What can hang from each mark
k544: k26 k355
k26: k34 k544 k581 k616
k34: k26
k355: k544 k581 k616
k581: k26 k355
k616: k26

Known rows, with every way that one mark hangs from another
k355{k616}: [  3.8 -38.5  32.3  11.6  11.6  -8.7   2.3   2.3   2.0  25.9  16.2   5.1
  23.9   5.6 -18.7   7.0 -28.7  -1.2 -17.2   3.6   9.2 -12.8   4.9 -27.0
 -25.9 -17.5   2.9 -35.0  -2.3 -11.3   7.9]
k581{k26{k616} k355{k544}}: [ 45.7 -13.1   5.7 -25.3 -19.4   1.9   2.1 -29.5 -31.3  28.4 -12.8  -1.9
  -9.8 -30.1 -14.6  16.2  14.7  17.6  -0.4  10.6  29.2   9.2 -27.2 -33.0
  21.5  16.7 -20.5 -10.3  18.9   3.1  -7.8]
k26{k544 k581{k355} k616}: [  4.0  22.7 -36.0  26.3 -17.0 -27.8 -35.5  -3.9  -6.4 -17.5  12.3  19.6
 -11.6  16.4 -21.9 -23.0  32.5   6.0  33.2  41.2  51.8 -19.4 -56.8   5.8
  -7.8  15.9   0.8  22.0  52.1 -31.8 -40.5]
k581{k355{k544 k616}}: [ 31.3 -40.7  13.5  -6.1  16.7  15.7  -4.8 -30.2 -29.8  46.9  11.1  10.4
  -4.2  -5.4   7.6  12.3  -7.5   1.6   7.6  -4.8  22.8 -16.0   3.5 -34.7
  -9.7 -16.5 -17.0 -38.2  18.8 -15.8  -5.9]
k355{k544{k26{k34 k581}}}: [-19.4  35.1 -25.9   3.2  36.8  23.1  31.2  -1.6   8.3   3.0  12.9  -2.5
 -16.9 -27.8  20.8  12.0  12.5 -23.9  -8.8 -40.8 -18.8  15.4  27.4  17.8
  19.8 -10.3   6.4 -22.0 -13.2   4.2  12.6]
k616{k26{k34 k544}}: [ -0.8  18.2  -8.1 -15.5 -20.4  36.5   2.5  34.0  39.5 -59.4 -34.3   3.1
  28.7   7.6  16.6  21.4  15.1   1.7  23.7 -22.5 -16.5   2.2  12.2  -2.3
   4.3  -4.5  35.3 -15.2 -43.9  12.9  35.0]
k616{k26{k581{k355{k544}}}}: [  9.9  -3.3 -18.9   2.4  30.1  17.2  17.9  16.0 -17.0 -26.4   6.3  17.5
 -22.0  -1.1  32.7  13.2  12.0  16.7  26.3 -40.9   2.6 -30.1  -4.7   3.1
  -6.0  -0.1  14.0   9.0 -10.3  17.9  -7.5]
k581{k26 k355{k616}}: [ 40.1 -32.2  39.6 -10.1   1.1   2.6   1.3 -23.1 -22.0  38.2  -3.7   9.0
  -1.0 -24.1 -17.8   7.7 -12.1  37.8   0.9  -4.0  17.9 -31.5 -19.5 -64.6
   1.9  -6.5  10.1  -2.6  -7.3   7.3   1.5]
k355{k544 k616{k26}}: [ 11.4 -38.8  12.5 -13.1  25.7  13.2  12.7   1.5 -11.6  10.9   2.4 -19.7
  17.7  -3.8  31.1  41.7 -26.9   2.0 -26.8 -27.9  -1.4   4.7  44.6 -15.6
  -2.9 -12.8  -2.1 -41.6  -1.7   6.5  23.1]
k355{k581 k616{k26{k34 k544}}}: [-22.0  -9.7  23.4   4.6  10.4  16.9 -10.5  21.2   5.5 -28.7 -18.0   3.1
  11.2  19.8  22.6  29.4 -40.4   7.0 -30.9 -12.2 -26.4  16.2  28.2  -0.7
  -3.9 -16.4  19.2   2.1 -12.5  -6.9  23.6]
k616{k26{k34 k544{k355} k581}}: [-26.4  16.3 -18.3   2.0  -3.5  13.5  -3.7  27.2  28.2 -57.0  -8.3   7.8
  -1.1  25.4  23.6 -17.2  30.5  -1.4  29.9  -9.1 -29.3 -12.0  11.4  30.1
  -7.8  17.7  24.4  18.2 -17.5  11.3   2.0]
k355{k544{k26{k34}}}: [ -6.2  19.6 -17.2 -25.1  13.0  36.2  26.2  -6.7  12.5  12.7  -6.0  -5.1
   6.3 -30.3  20.2  17.7   6.6 -35.2  -0.8 -40.5 -18.9  24.4  34.9  11.9
  23.2 -17.6  -8.6 -44.5 -32.1   5.2  32.8]
k581{k355{k616{k26{k34 k544}}}}: [ 15.9  -6.5  18.1 -11.5  -4.4  32.9 -19.5   2.1  10.4 -13.3 -19.6  21.9
  31.9  -5.9   1.9  -1.6   7.2  32.1  14.2  -4.6   0.0  -7.6   7.0 -34.5
   3.5 -16.4  23.8  -8.5 -14.8  -7.4   9.3]
k355{k616{k26{k34}}}: [-11.9 -19.1  46.6  -1.2  13.5  28.2   1.9  21.4  29.9 -10.6  -7.0  16.6
  45.4 -15.1  -4.2  17.0 -18.5  24.6 -37.0 -25.0 -20.6  10.6  31.3 -20.4
 -10.9 -19.4  28.9 -23.0 -39.8   6.2  27.3]
k34{k26}: [ 25.9   6.5   0.0  11.3  -1.2  -1.2  28.0  30.4   9.0   0.1 -10.0   0.8
  15.3 -10.0  -4.8   5.2 -18.6  -4.5  15.6 -27.7   7.0  -8.2 -12.4  -9.1
  -3.2 -15.1  14.6  -9.9 -27.7  24.9   4.3]
k581{k26{k34 k616}}: [  6.9  10.1  30.4  -7.9 -29.3   5.6  -2.3  10.7  34.1  -0.8 -23.1  10.7
  27.4 -35.9 -44.5  14.7  11.4  24.0 -33.6   7.2   0.5  30.1 -22.3 -29.9
  13.5   9.9  17.8 -11.2 -27.4   1.3  16.3]
k26{k581{k355} k616}: [ -2.3   4.6   1.3  31.7   7.5 -23.9 -20.1  -1.6 -12.1   1.1  30.9  36.9
  -2.9  -6.9 -38.0 -23.3  24.6  20.4   3.3  26.6  39.2 -14.0 -52.0  -0.6
 -20.0   4.0  -1.7  23.0  25.5 -18.2 -41.0]
k355{k544}: [ 19.0 -25.5 -10.4 -13.8  -0.1   3.8  19.3   2.6  -9.8   8.4   8.2  -8.3
  -5.4   3.2  16.5  31.6  -4.2 -31.1  12.4 -17.4   5.6  -2.4   5.1   0.8
  -7.0  -4.1 -15.3 -49.2  -0.1  -2.5  11.2]
k34{k26{k544 k581{k355{k616}}}}: [ 17.9  25.7 -34.9  31.1  18.3 -17.6  -5.3  18.9 -19.3   9.1   1.6   7.2
  -7.7   8.2  10.8 -14.5 -10.7  10.7  33.5 -10.8  31.5 -28.6 -25.3 -19.1
   7.1 -11.1  27.7  26.7  25.4  -4.7 -33.0]

Rows
[ 25.3  -0.1  15.4 -11.9 -17.0  27.7 -12.9 -13.7   7.0  15.6 -37.1  14.6
   8.2 -18.4  -9.9   9.2   7.4  31.8  18.3   4.7   4.1 -12.5 -14.7 -61.6
  27.2   5.0  26.7  -8.9  -4.5  -7.8   6.1]	k581{k26{k34 k544} k355{k616}}
[-14.3 -17.9  14.7 -20.6  11.0 -16.9  21.9 -34.3 -25.2  25.2  31.9 -11.6
 -35.5  12.2  16.7 -29.3 -13.1 -39.4   6.4   2.0 -27.9 -16.0  27.4  44.0
 -21.5 -15.0 -49.2  20.7 -18.0  19.2  14.4]	k544{k26 k355{k581}}
[ 43.2   8.0  -8.6 -22.0 -44.0 -10.7 -20.4 -15.4 -16.8   1.2 -30.5  -3.5
  -0.2  -7.0 -32.2  -8.5  22.1  22.8  31.1  36.9  43.9 -12.2 -52.4 -33.8
  17.2  24.2  -6.4   5.1  22.0  -4.3   0.0]	k581{k26{k544 k616} k355}
[-17.9  35.1   9.3  -8.4 -13.5  10.3   2.7 -11.8  39.1   6.7   0.1   9.6
  34.9 -45.0 -38.2 -12.6  17.3  -3.8 -27.8   8.8  -2.6  37.2   6.5  10.2
   9.4 -14.4  -2.8 -12.3 -28.4  -2.4  20.1]	k544{k26{k34 k616}}
[  5.3 -16.2  12.5 -23.1 -29.5   7.6 -12.9  -6.8  13.3  10.4 -22.6 -18.0
   6.7   4.2  -5.4  -6.3   5.9   3.5   3.3  14.6 -21.3  -8.8   4.1 -23.1
   7.2  18.8  14.1 -11.0  -5.8  -0.4  15.5]	k581{k26{k34 k544{k355{k616}}}}
[-14.5   9.9  -3.7 -16.7 -52.4  -6.7 -39.4  -8.3  31.3 -11.8  -5.4   3.3
  34.3  16.6 -32.3 -32.2  39.4 -11.4  17.8  59.1  -4.0  20.5  -0.2  27.9
  -8.5  19.3 -15.5  -6.8  14.7 -30.0  -5.2]	k26{k34 k544{k355} k616}
[ -9.1 -31.8  40.8 -13.9  -3.7  -2.5   9.6 -10.0  -3.3   3.4   3.0   3.1
 -29.7  11.9  -1.9  -5.3  -3.0  -9.1  -9.8  -0.2 -41.1  -7.9  -0.7  -1.4
 -12.0   7.6 -14.1  19.0 -24.1  19.1   8.3]	k544{k355{k581{k26{k34}}}}
[  9.7  -5.1   3.2  -0.8 -26.4 -26.2  -4.6   0.2 -19.2 -16.2 -17.6 -26.0
 -23.2  23.5 -14.8  28.1 -22.2  -6.7 -10.8  24.1  13.8   5.9 -36.7  -1.7
   6.0  11.3 -12.1   9.8  25.3   1.0   6.2]	k355{k581{k26{k544 k616}}}
[ -6.2   1.2  -7.4 -11.7  10.4  -7.3  19.6 -24.3 -32.4  19.3  15.6 -20.9
 -27.8  -7.2  10.0  20.5 -26.8 -32.7 -32.8  -6.8   2.6  29.7  21.7  38.3
   7.0 -12.5 -47.7  -8.8  18.5  -0.9  12.4]	k355{k544{k26{k616}} k581}
[ -1.8  49.1 -45.7  36.4 -14.9 -33.3  -6.2  35.1   7.5 -19.4  -6.2 -14.3
   4.7   5.8 -13.7  -7.8  -1.6  -1.9   8.1  15.6  35.3   2.3 -34.1  19.0
   8.9  10.1  20.5  28.2  35.0  -1.6 -26.4]	k34{k26{k544 k581 k616}}
[-19.5  22.9   2.3 -10.9  10.2  16.1  12.4 -22.7   0.3   8.1   7.5 -13.0
 -16.5 -26.6   7.8  26.3 -15.1 -26.2 -48.3  -8.1 -15.0  52.7  27.4  35.2
  16.2 -18.4 -32.9  -9.0  -2.6  -7.5  16.6]	k355{k544{k26{k34 k616}} k581}
[ -2.3  28.2 -46.2  25.3 -17.8 -43.9 -12.5  13.0  -3.2  -3.7   8.3 -16.6
  -2.6  21.5  -9.2 -41.8  10.2 -13.0  19.0  35.8  17.2  -5.6 -18.5  34.7
  -3.3  25.7  -1.7  45.3  36.6   0.3 -39.8]	k34{k26{k544{k355} k581 k616}}
[-23.3 -41.8  20.1   6.1  25.4 -16.9  -1.7  -5.8 -14.9  14.2  35.1   0.6
   1.8  19.9   8.4 -28.3  -8.7  11.7 -11.3  -0.1 -17.1 -32.3  27.4  14.2
 -38.4   8.4  -6.4  23.5  -6.7   8.2  -8.0]	k544{k355{k616{k26{k581}}}}
[-21.8  11.3  -2.8 -16.0  31.0  33.5  27.9 -13.1  -3.7   1.3   0.5  -5.9
 -33.0 -11.3  32.4  32.0 -23.4 -39.3 -23.6 -38.4 -33.7  28.6  42.7  20.1
  19.2 -26.6 -20.4 -25.6 -24.2   5.7  28.5]	k355{k544{k26{k34}} k581}
[  6.9  11.7 -13.1  -0.8 -33.8 -36.6 -14.1   1.2 -13.8  -0.3  -2.8 -24.5
  -7.9  31.0  -6.4 -28.9 -16.0 -15.5   5.1  42.5   8.7  10.2 -11.7  34.3
  -4.2  13.6 -26.2  36.3  29.3   2.8 -21.7]	k34{k26{k544{k355{k581}} k616}}
[-46.2   5.4  15.4   8.6  35.3   2.3   1.9 -25.0   8.8  35.2  39.8   6.9
  -4.8 -15.2  -5.6 -50.8   7.4  -8.6 -16.8  -2.8 -31.1  -6.0  43.0  18.6
  -7.4  -9.8   1.2  20.6 -14.7   0.2  -8.2]	k544{k26{k34 k581} k355{k616}}
[ -5.7  18.3 -36.0  16.1   3.2  -1.0  11.0  41.5   5.1 -58.0  -8.5  -7.2
  -5.7  28.9  23.8   8.8   3.9   4.9  29.2 -23.3   7.5 -28.1 -11.0  17.7
  -6.0   8.1  25.1   9.5  -2.7  13.6   7.0]	k616{k26{k544 k581}}
[ -8.3 -43.9   6.9   0.4 -10.5 -25.3 -16.7 -18.2 -30.1  16.2  19.2 -17.9
 -19.4  57.7  16.0 -11.6 -24.3 -26.2  18.2  36.3  -6.3 -22.8   8.4  21.7
 -30.3   0.2 -32.4   0.0  31.9 -14.1  -2.0]	k26{k544{k355{k581 k616}}}
[ 20.9 -16.6  51.5  -8.0   2.5  27.5  -1.7 -15.9   8.7  28.0 -19.6  28.6
  16.3 -39.6 -24.2  12.3   1.3  43.8  -9.3 -12.2  -2.1  -8.7 -13.1 -68.7
  12.8 -10.4  26.3  -5.3 -26.0   0.6   2.4]	k581{k26{k34} k355{k616}}
[ -5.4  18.2  -5.5   3.0  30.8  42.3   7.7  18.5  15.2 -35.5  -5.8  32.1
  -9.6 -17.4  23.6  13.6  23.5  24.1  13.2 -50.1 -15.8  -4.1  10.8  -2.0
   7.0  -4.2  24.5   6.7 -30.8   9.1  -4.8]	k616{k26{k34 k581{k355{k544}}}}
[  6.4 -13.9 -16.7 -32.9 -26.0   2.7   7.7   5.5   1.2 -33.0  -9.9 -16.9
   6.4  36.6  24.3 -14.1  13.5  -7.9  46.7   1.5 -10.5 -25.8  13.5  21.5
 -12.5  13.9  -7.7  -2.5 -14.5  20.6  17.7]	k616{k26{k544{k355}}}
[ 22.3  35.3 -30.9   5.6 -39.6 -22.0  -4.0  20.8  10.0  -9.2 -22.3 -20.7
  27.8   6.4 -17.5  -5.3  -4.6  -4.9  11.9  21.7  31.5  15.5 -21.9   7.8
  11.0   3.9   1.9   1.7  19.1   1.2 -11.5]	k34{k26{k544 k616}}
[ -8.0 -18.9  -9.0 -10.0 -42.4 -40.0 -28.2 -22.3 -22.5  -5.6  12.3 -15.9
 -14.9  43.2 -15.6 -23.0   3.5 -26.4  12.3  64.0  13.5   3.7 -14.8  44.3
 -27.3  19.2 -47.6  13.6  47.1 -27.1 -16.2]	k26{k544{k355{k581}} k616}
[-11.3 -27.3  44.6 -10.1 -20.6 -12.3 -12.1 -15.8   0.3   5.7   8.6   1.2
 -13.3   0.5 -22.3 -11.8  -0.1   4.3 -25.4  25.7 -29.3  18.1  -4.5   8.2
 -15.1  17.8 -24.3  25.8  -8.8   4.8  -1.0]	k544{k355{k581{k26{k34 k616}}}}
[ 17.2  32.4 -15.7  35.2   3.0 -23.4  -3.3  17.8  -3.1   5.9  13.7  22.8
   0.8 -22.8 -23.6 -22.0   8.2  23.7   0.3   2.3  33.0  -3.5 -43.9  -2.6
   1.1  -2.8  16.2  38.9  13.6  10.6 -42.5]	k34{k26{k581{k355} k616}}
[-27.1  32.4 -33.4  30.6   4.9   8.2  -7.8  36.0  32.0 -41.2  -9.5  15.2
  -4.1  20.7   0.9   1.3  20.7 -12.0  28.2  -2.9  -3.5  -8.3 -24.2   4.0
  -3.7   1.3  37.4 -11.3   3.0 -15.4  -4.1]	k26{k34 k544 k581}
[-45.1  32.9  -2.4   2.8   5.3  -7.3  -6.0 -18.5  19.9  13.5  33.1  12.0
   3.5 -21.4 -23.9 -56.6  37.7  -5.8 -15.6  21.6 -18.5  14.8  14.6  44.3
  -5.6   7.8 -15.8  29.0  -8.7  -0.1 -15.1]	k544{k26{k34 k581 k616} k355}
[ -9.3 -23.5  20.8 -23.6  13.4 -11.8  10.9 -46.4 -15.8  58.3  34.4 -19.5
   2.2  -7.2  -2.1 -40.3  -6.5 -21.2  -1.3   8.1  -7.9 -20.1  41.3  15.5
 -14.7 -13.3 -34.2  -3.6 -10.9  11.5  11.9]	k544{k26 k355{k616}}
[ 33.1   9.7  14.3 -29.5 -20.4  28.5  -7.4 -22.1   0.9  14.6 -26.3  15.7
   0.2 -46.8 -23.7  18.6  31.6  26.3 -10.6   4.2   6.6  25.2 -15.6 -37.0
  33.5  11.9  -0.9 -13.8  -1.4  -9.7   2.7]	k581{k26{k34 k616} k355{k544}}
[ 35.2   1.2 -17.5 -29.2  10.6  23.0  23.0 -35.1 -24.8  30.9   4.4  -0.2
 -18.3 -23.2  18.3   1.0  12.9 -16.3  33.4 -23.6  16.8 -12.7   8.0  -6.2
  17.3 -22.4 -27.0 -25.5 -10.4  10.3  10.0]	k581{k355{k544{k26}}}
[-23.8  36.3 -25.8  14.2   9.2  25.4   2.1  45.3  40.5 -68.7 -21.4  11.9
   7.7  16.1  18.8  14.9  17.7   8.9  22.3 -28.5 -15.7  -4.2  -0.3   7.5
   3.5   5.2  43.6   7.6 -26.3   9.9  10.4]	k616{k26{k34 k544 k581}}
[-27.4  -7.4   4.1  12.2  48.8  27.5   5.3  25.0  13.8  -8.7   6.7  -1.4
  11.0  -9.7  29.7  33.8 -10.9  12.0 -39.6 -42.3 -19.5  14.0  41.3  -8.1
   1.9  -4.2  28.0 -15.2  -8.3  -5.9   8.1]	k355{k544 k616{k26{k34 k581}}}
[ 22.1   5.4  -9.0 -15.7 -43.0 -22.1   0.9   5.2   3.3  -5.3 -27.3 -24.4
  11.6   0.9 -26.2   6.7   3.6   6.3   6.9  31.9  28.8   3.1 -36.8 -17.7
  11.4  27.4   5.9  -6.6  14.4   3.0  13.8]	k581{k26{k544 k616}}
[-31.1  12.1  -0.8  22.8  16.9  14.2  -7.2  31.2  25.6 -29.7  -9.6   6.8
  22.1   6.4  15.6  15.7  -4.6  20.6 -14.2 -14.5  -8.8   1.4  19.1 -10.5
  -4.5  -3.2  41.4   3.6  -8.0  -7.6   2.8]	k355{k616{k26{k34 k544 k581}}}
[-28.9  41.4 -25.2  29.8 -14.4 -15.3 -31.4  26.9  35.1 -40.3  -3.0  16.0
  17.3  11.3 -28.9  -6.7  26.6  -0.3  -0.2  33.6   8.6  20.8 -28.4  20.3
  -0.8  14.9  23.9   2.1  25.8 -34.5 -15.5]	k26{k34 k544 k581 k616}
[  6.0  41.1 -51.7  31.9   6.2 -19.2  15.4  44.4   2.3 -24.0 -11.6  -9.0
 -11.0  18.1  14.7  -0.4  -6.5  -8.1  35.6 -16.8  13.2 -18.0 -22.7   9.1
   5.7  -4.4  28.8  17.4   5.8  11.4 -18.2]	k34{k26{k544 k581}}
[ -2.8 -30.5  37.5   0.7  30.8  19.2  12.4 -10.6 -17.8  22.1  -9.2 -16.3
 -20.9  -9.8  17.4  54.8 -41.0   2.9 -61.2 -22.0 -30.2  23.2  27.0 -29.3
  19.0  -8.3   1.3 -19.2   3.2  -1.9  15.8]	k355{k544 k581{k26{k34}} k616}
[ -6.5 -61.5  53.6  -9.4   7.5 -25.6   5.6 -30.2 -41.5  40.7  25.3 -16.8
 -29.3  22.0  -2.0  -4.9 -38.1  -5.7 -29.4  12.5 -19.6 -23.3   6.9  -6.5
 -25.1   6.1 -27.5  19.5   3.2  10.3  -5.2]	k544{k355{k581{k26} k616}}
[ -8.1 -19.6  -7.2  11.8  43.3   4.8  14.4  14.8 -16.9   4.3  15.4 -12.4
  -2.5  -0.9  34.7  28.7 -25.6   8.8 -32.9 -34.9   2.5  -3.1  35.9  -1.2
  -6.2  -5.6  10.6 -14.0   8.3   2.7   2.3]	k355{k544 k616{k26{k581}}}
[  7.6 -14.2  -6.1   6.6  -9.7 -26.3  -5.0   4.0 -20.3  19.1   0.4 -26.1
  -9.6  39.7  19.5  -8.3 -30.3 -18.1  10.9   9.2  -3.8 -10.7  10.8  13.2
  -4.5  -3.4  -8.9  25.1  16.8   8.3 -11.6]	k34{k26{k544{k355{k581 k616}}}}
[ 23.4  30.2 -30.5  26.4  14.7 -15.4  -1.5  11.2 -16.8  10.0  11.8   6.7
 -10.9 -20.0  -7.5  -4.7   8.4  14.5   2.0  -7.8  32.1   8.3 -26.0   1.5
  10.1   2.8   4.7  27.4  25.1  -0.4 -42.1]	k34{k26{k581{k355{k544}} k616}}
[-10.3 -69.8  47.2   2.0  13.7 -26.4  -8.3 -22.3 -32.1  39.6  40.0   1.5
 -16.1  32.9   1.7 -18.7 -31.8 -13.5 -15.7  26.7 -15.1 -20.9  14.9  17.3
 -41.1  -9.5 -38.8   8.9   8.2  -4.3  -7.2]	k544{k355{k581 k616}}
[ 15.8  21.1  -7.6 -31.7   0.3  31.0  -2.9 -40.7   0.5  23.1   1.3  17.7
   6.6 -42.2  -7.9  -6.4  31.7  -0.7   0.8  -1.1   9.8  23.6   7.2  -0.3
  21.7 -13.4 -20.4 -23.9  -4.0  -9.9   5.4]	k581{k355{k544{k26{k34 k616}}}}
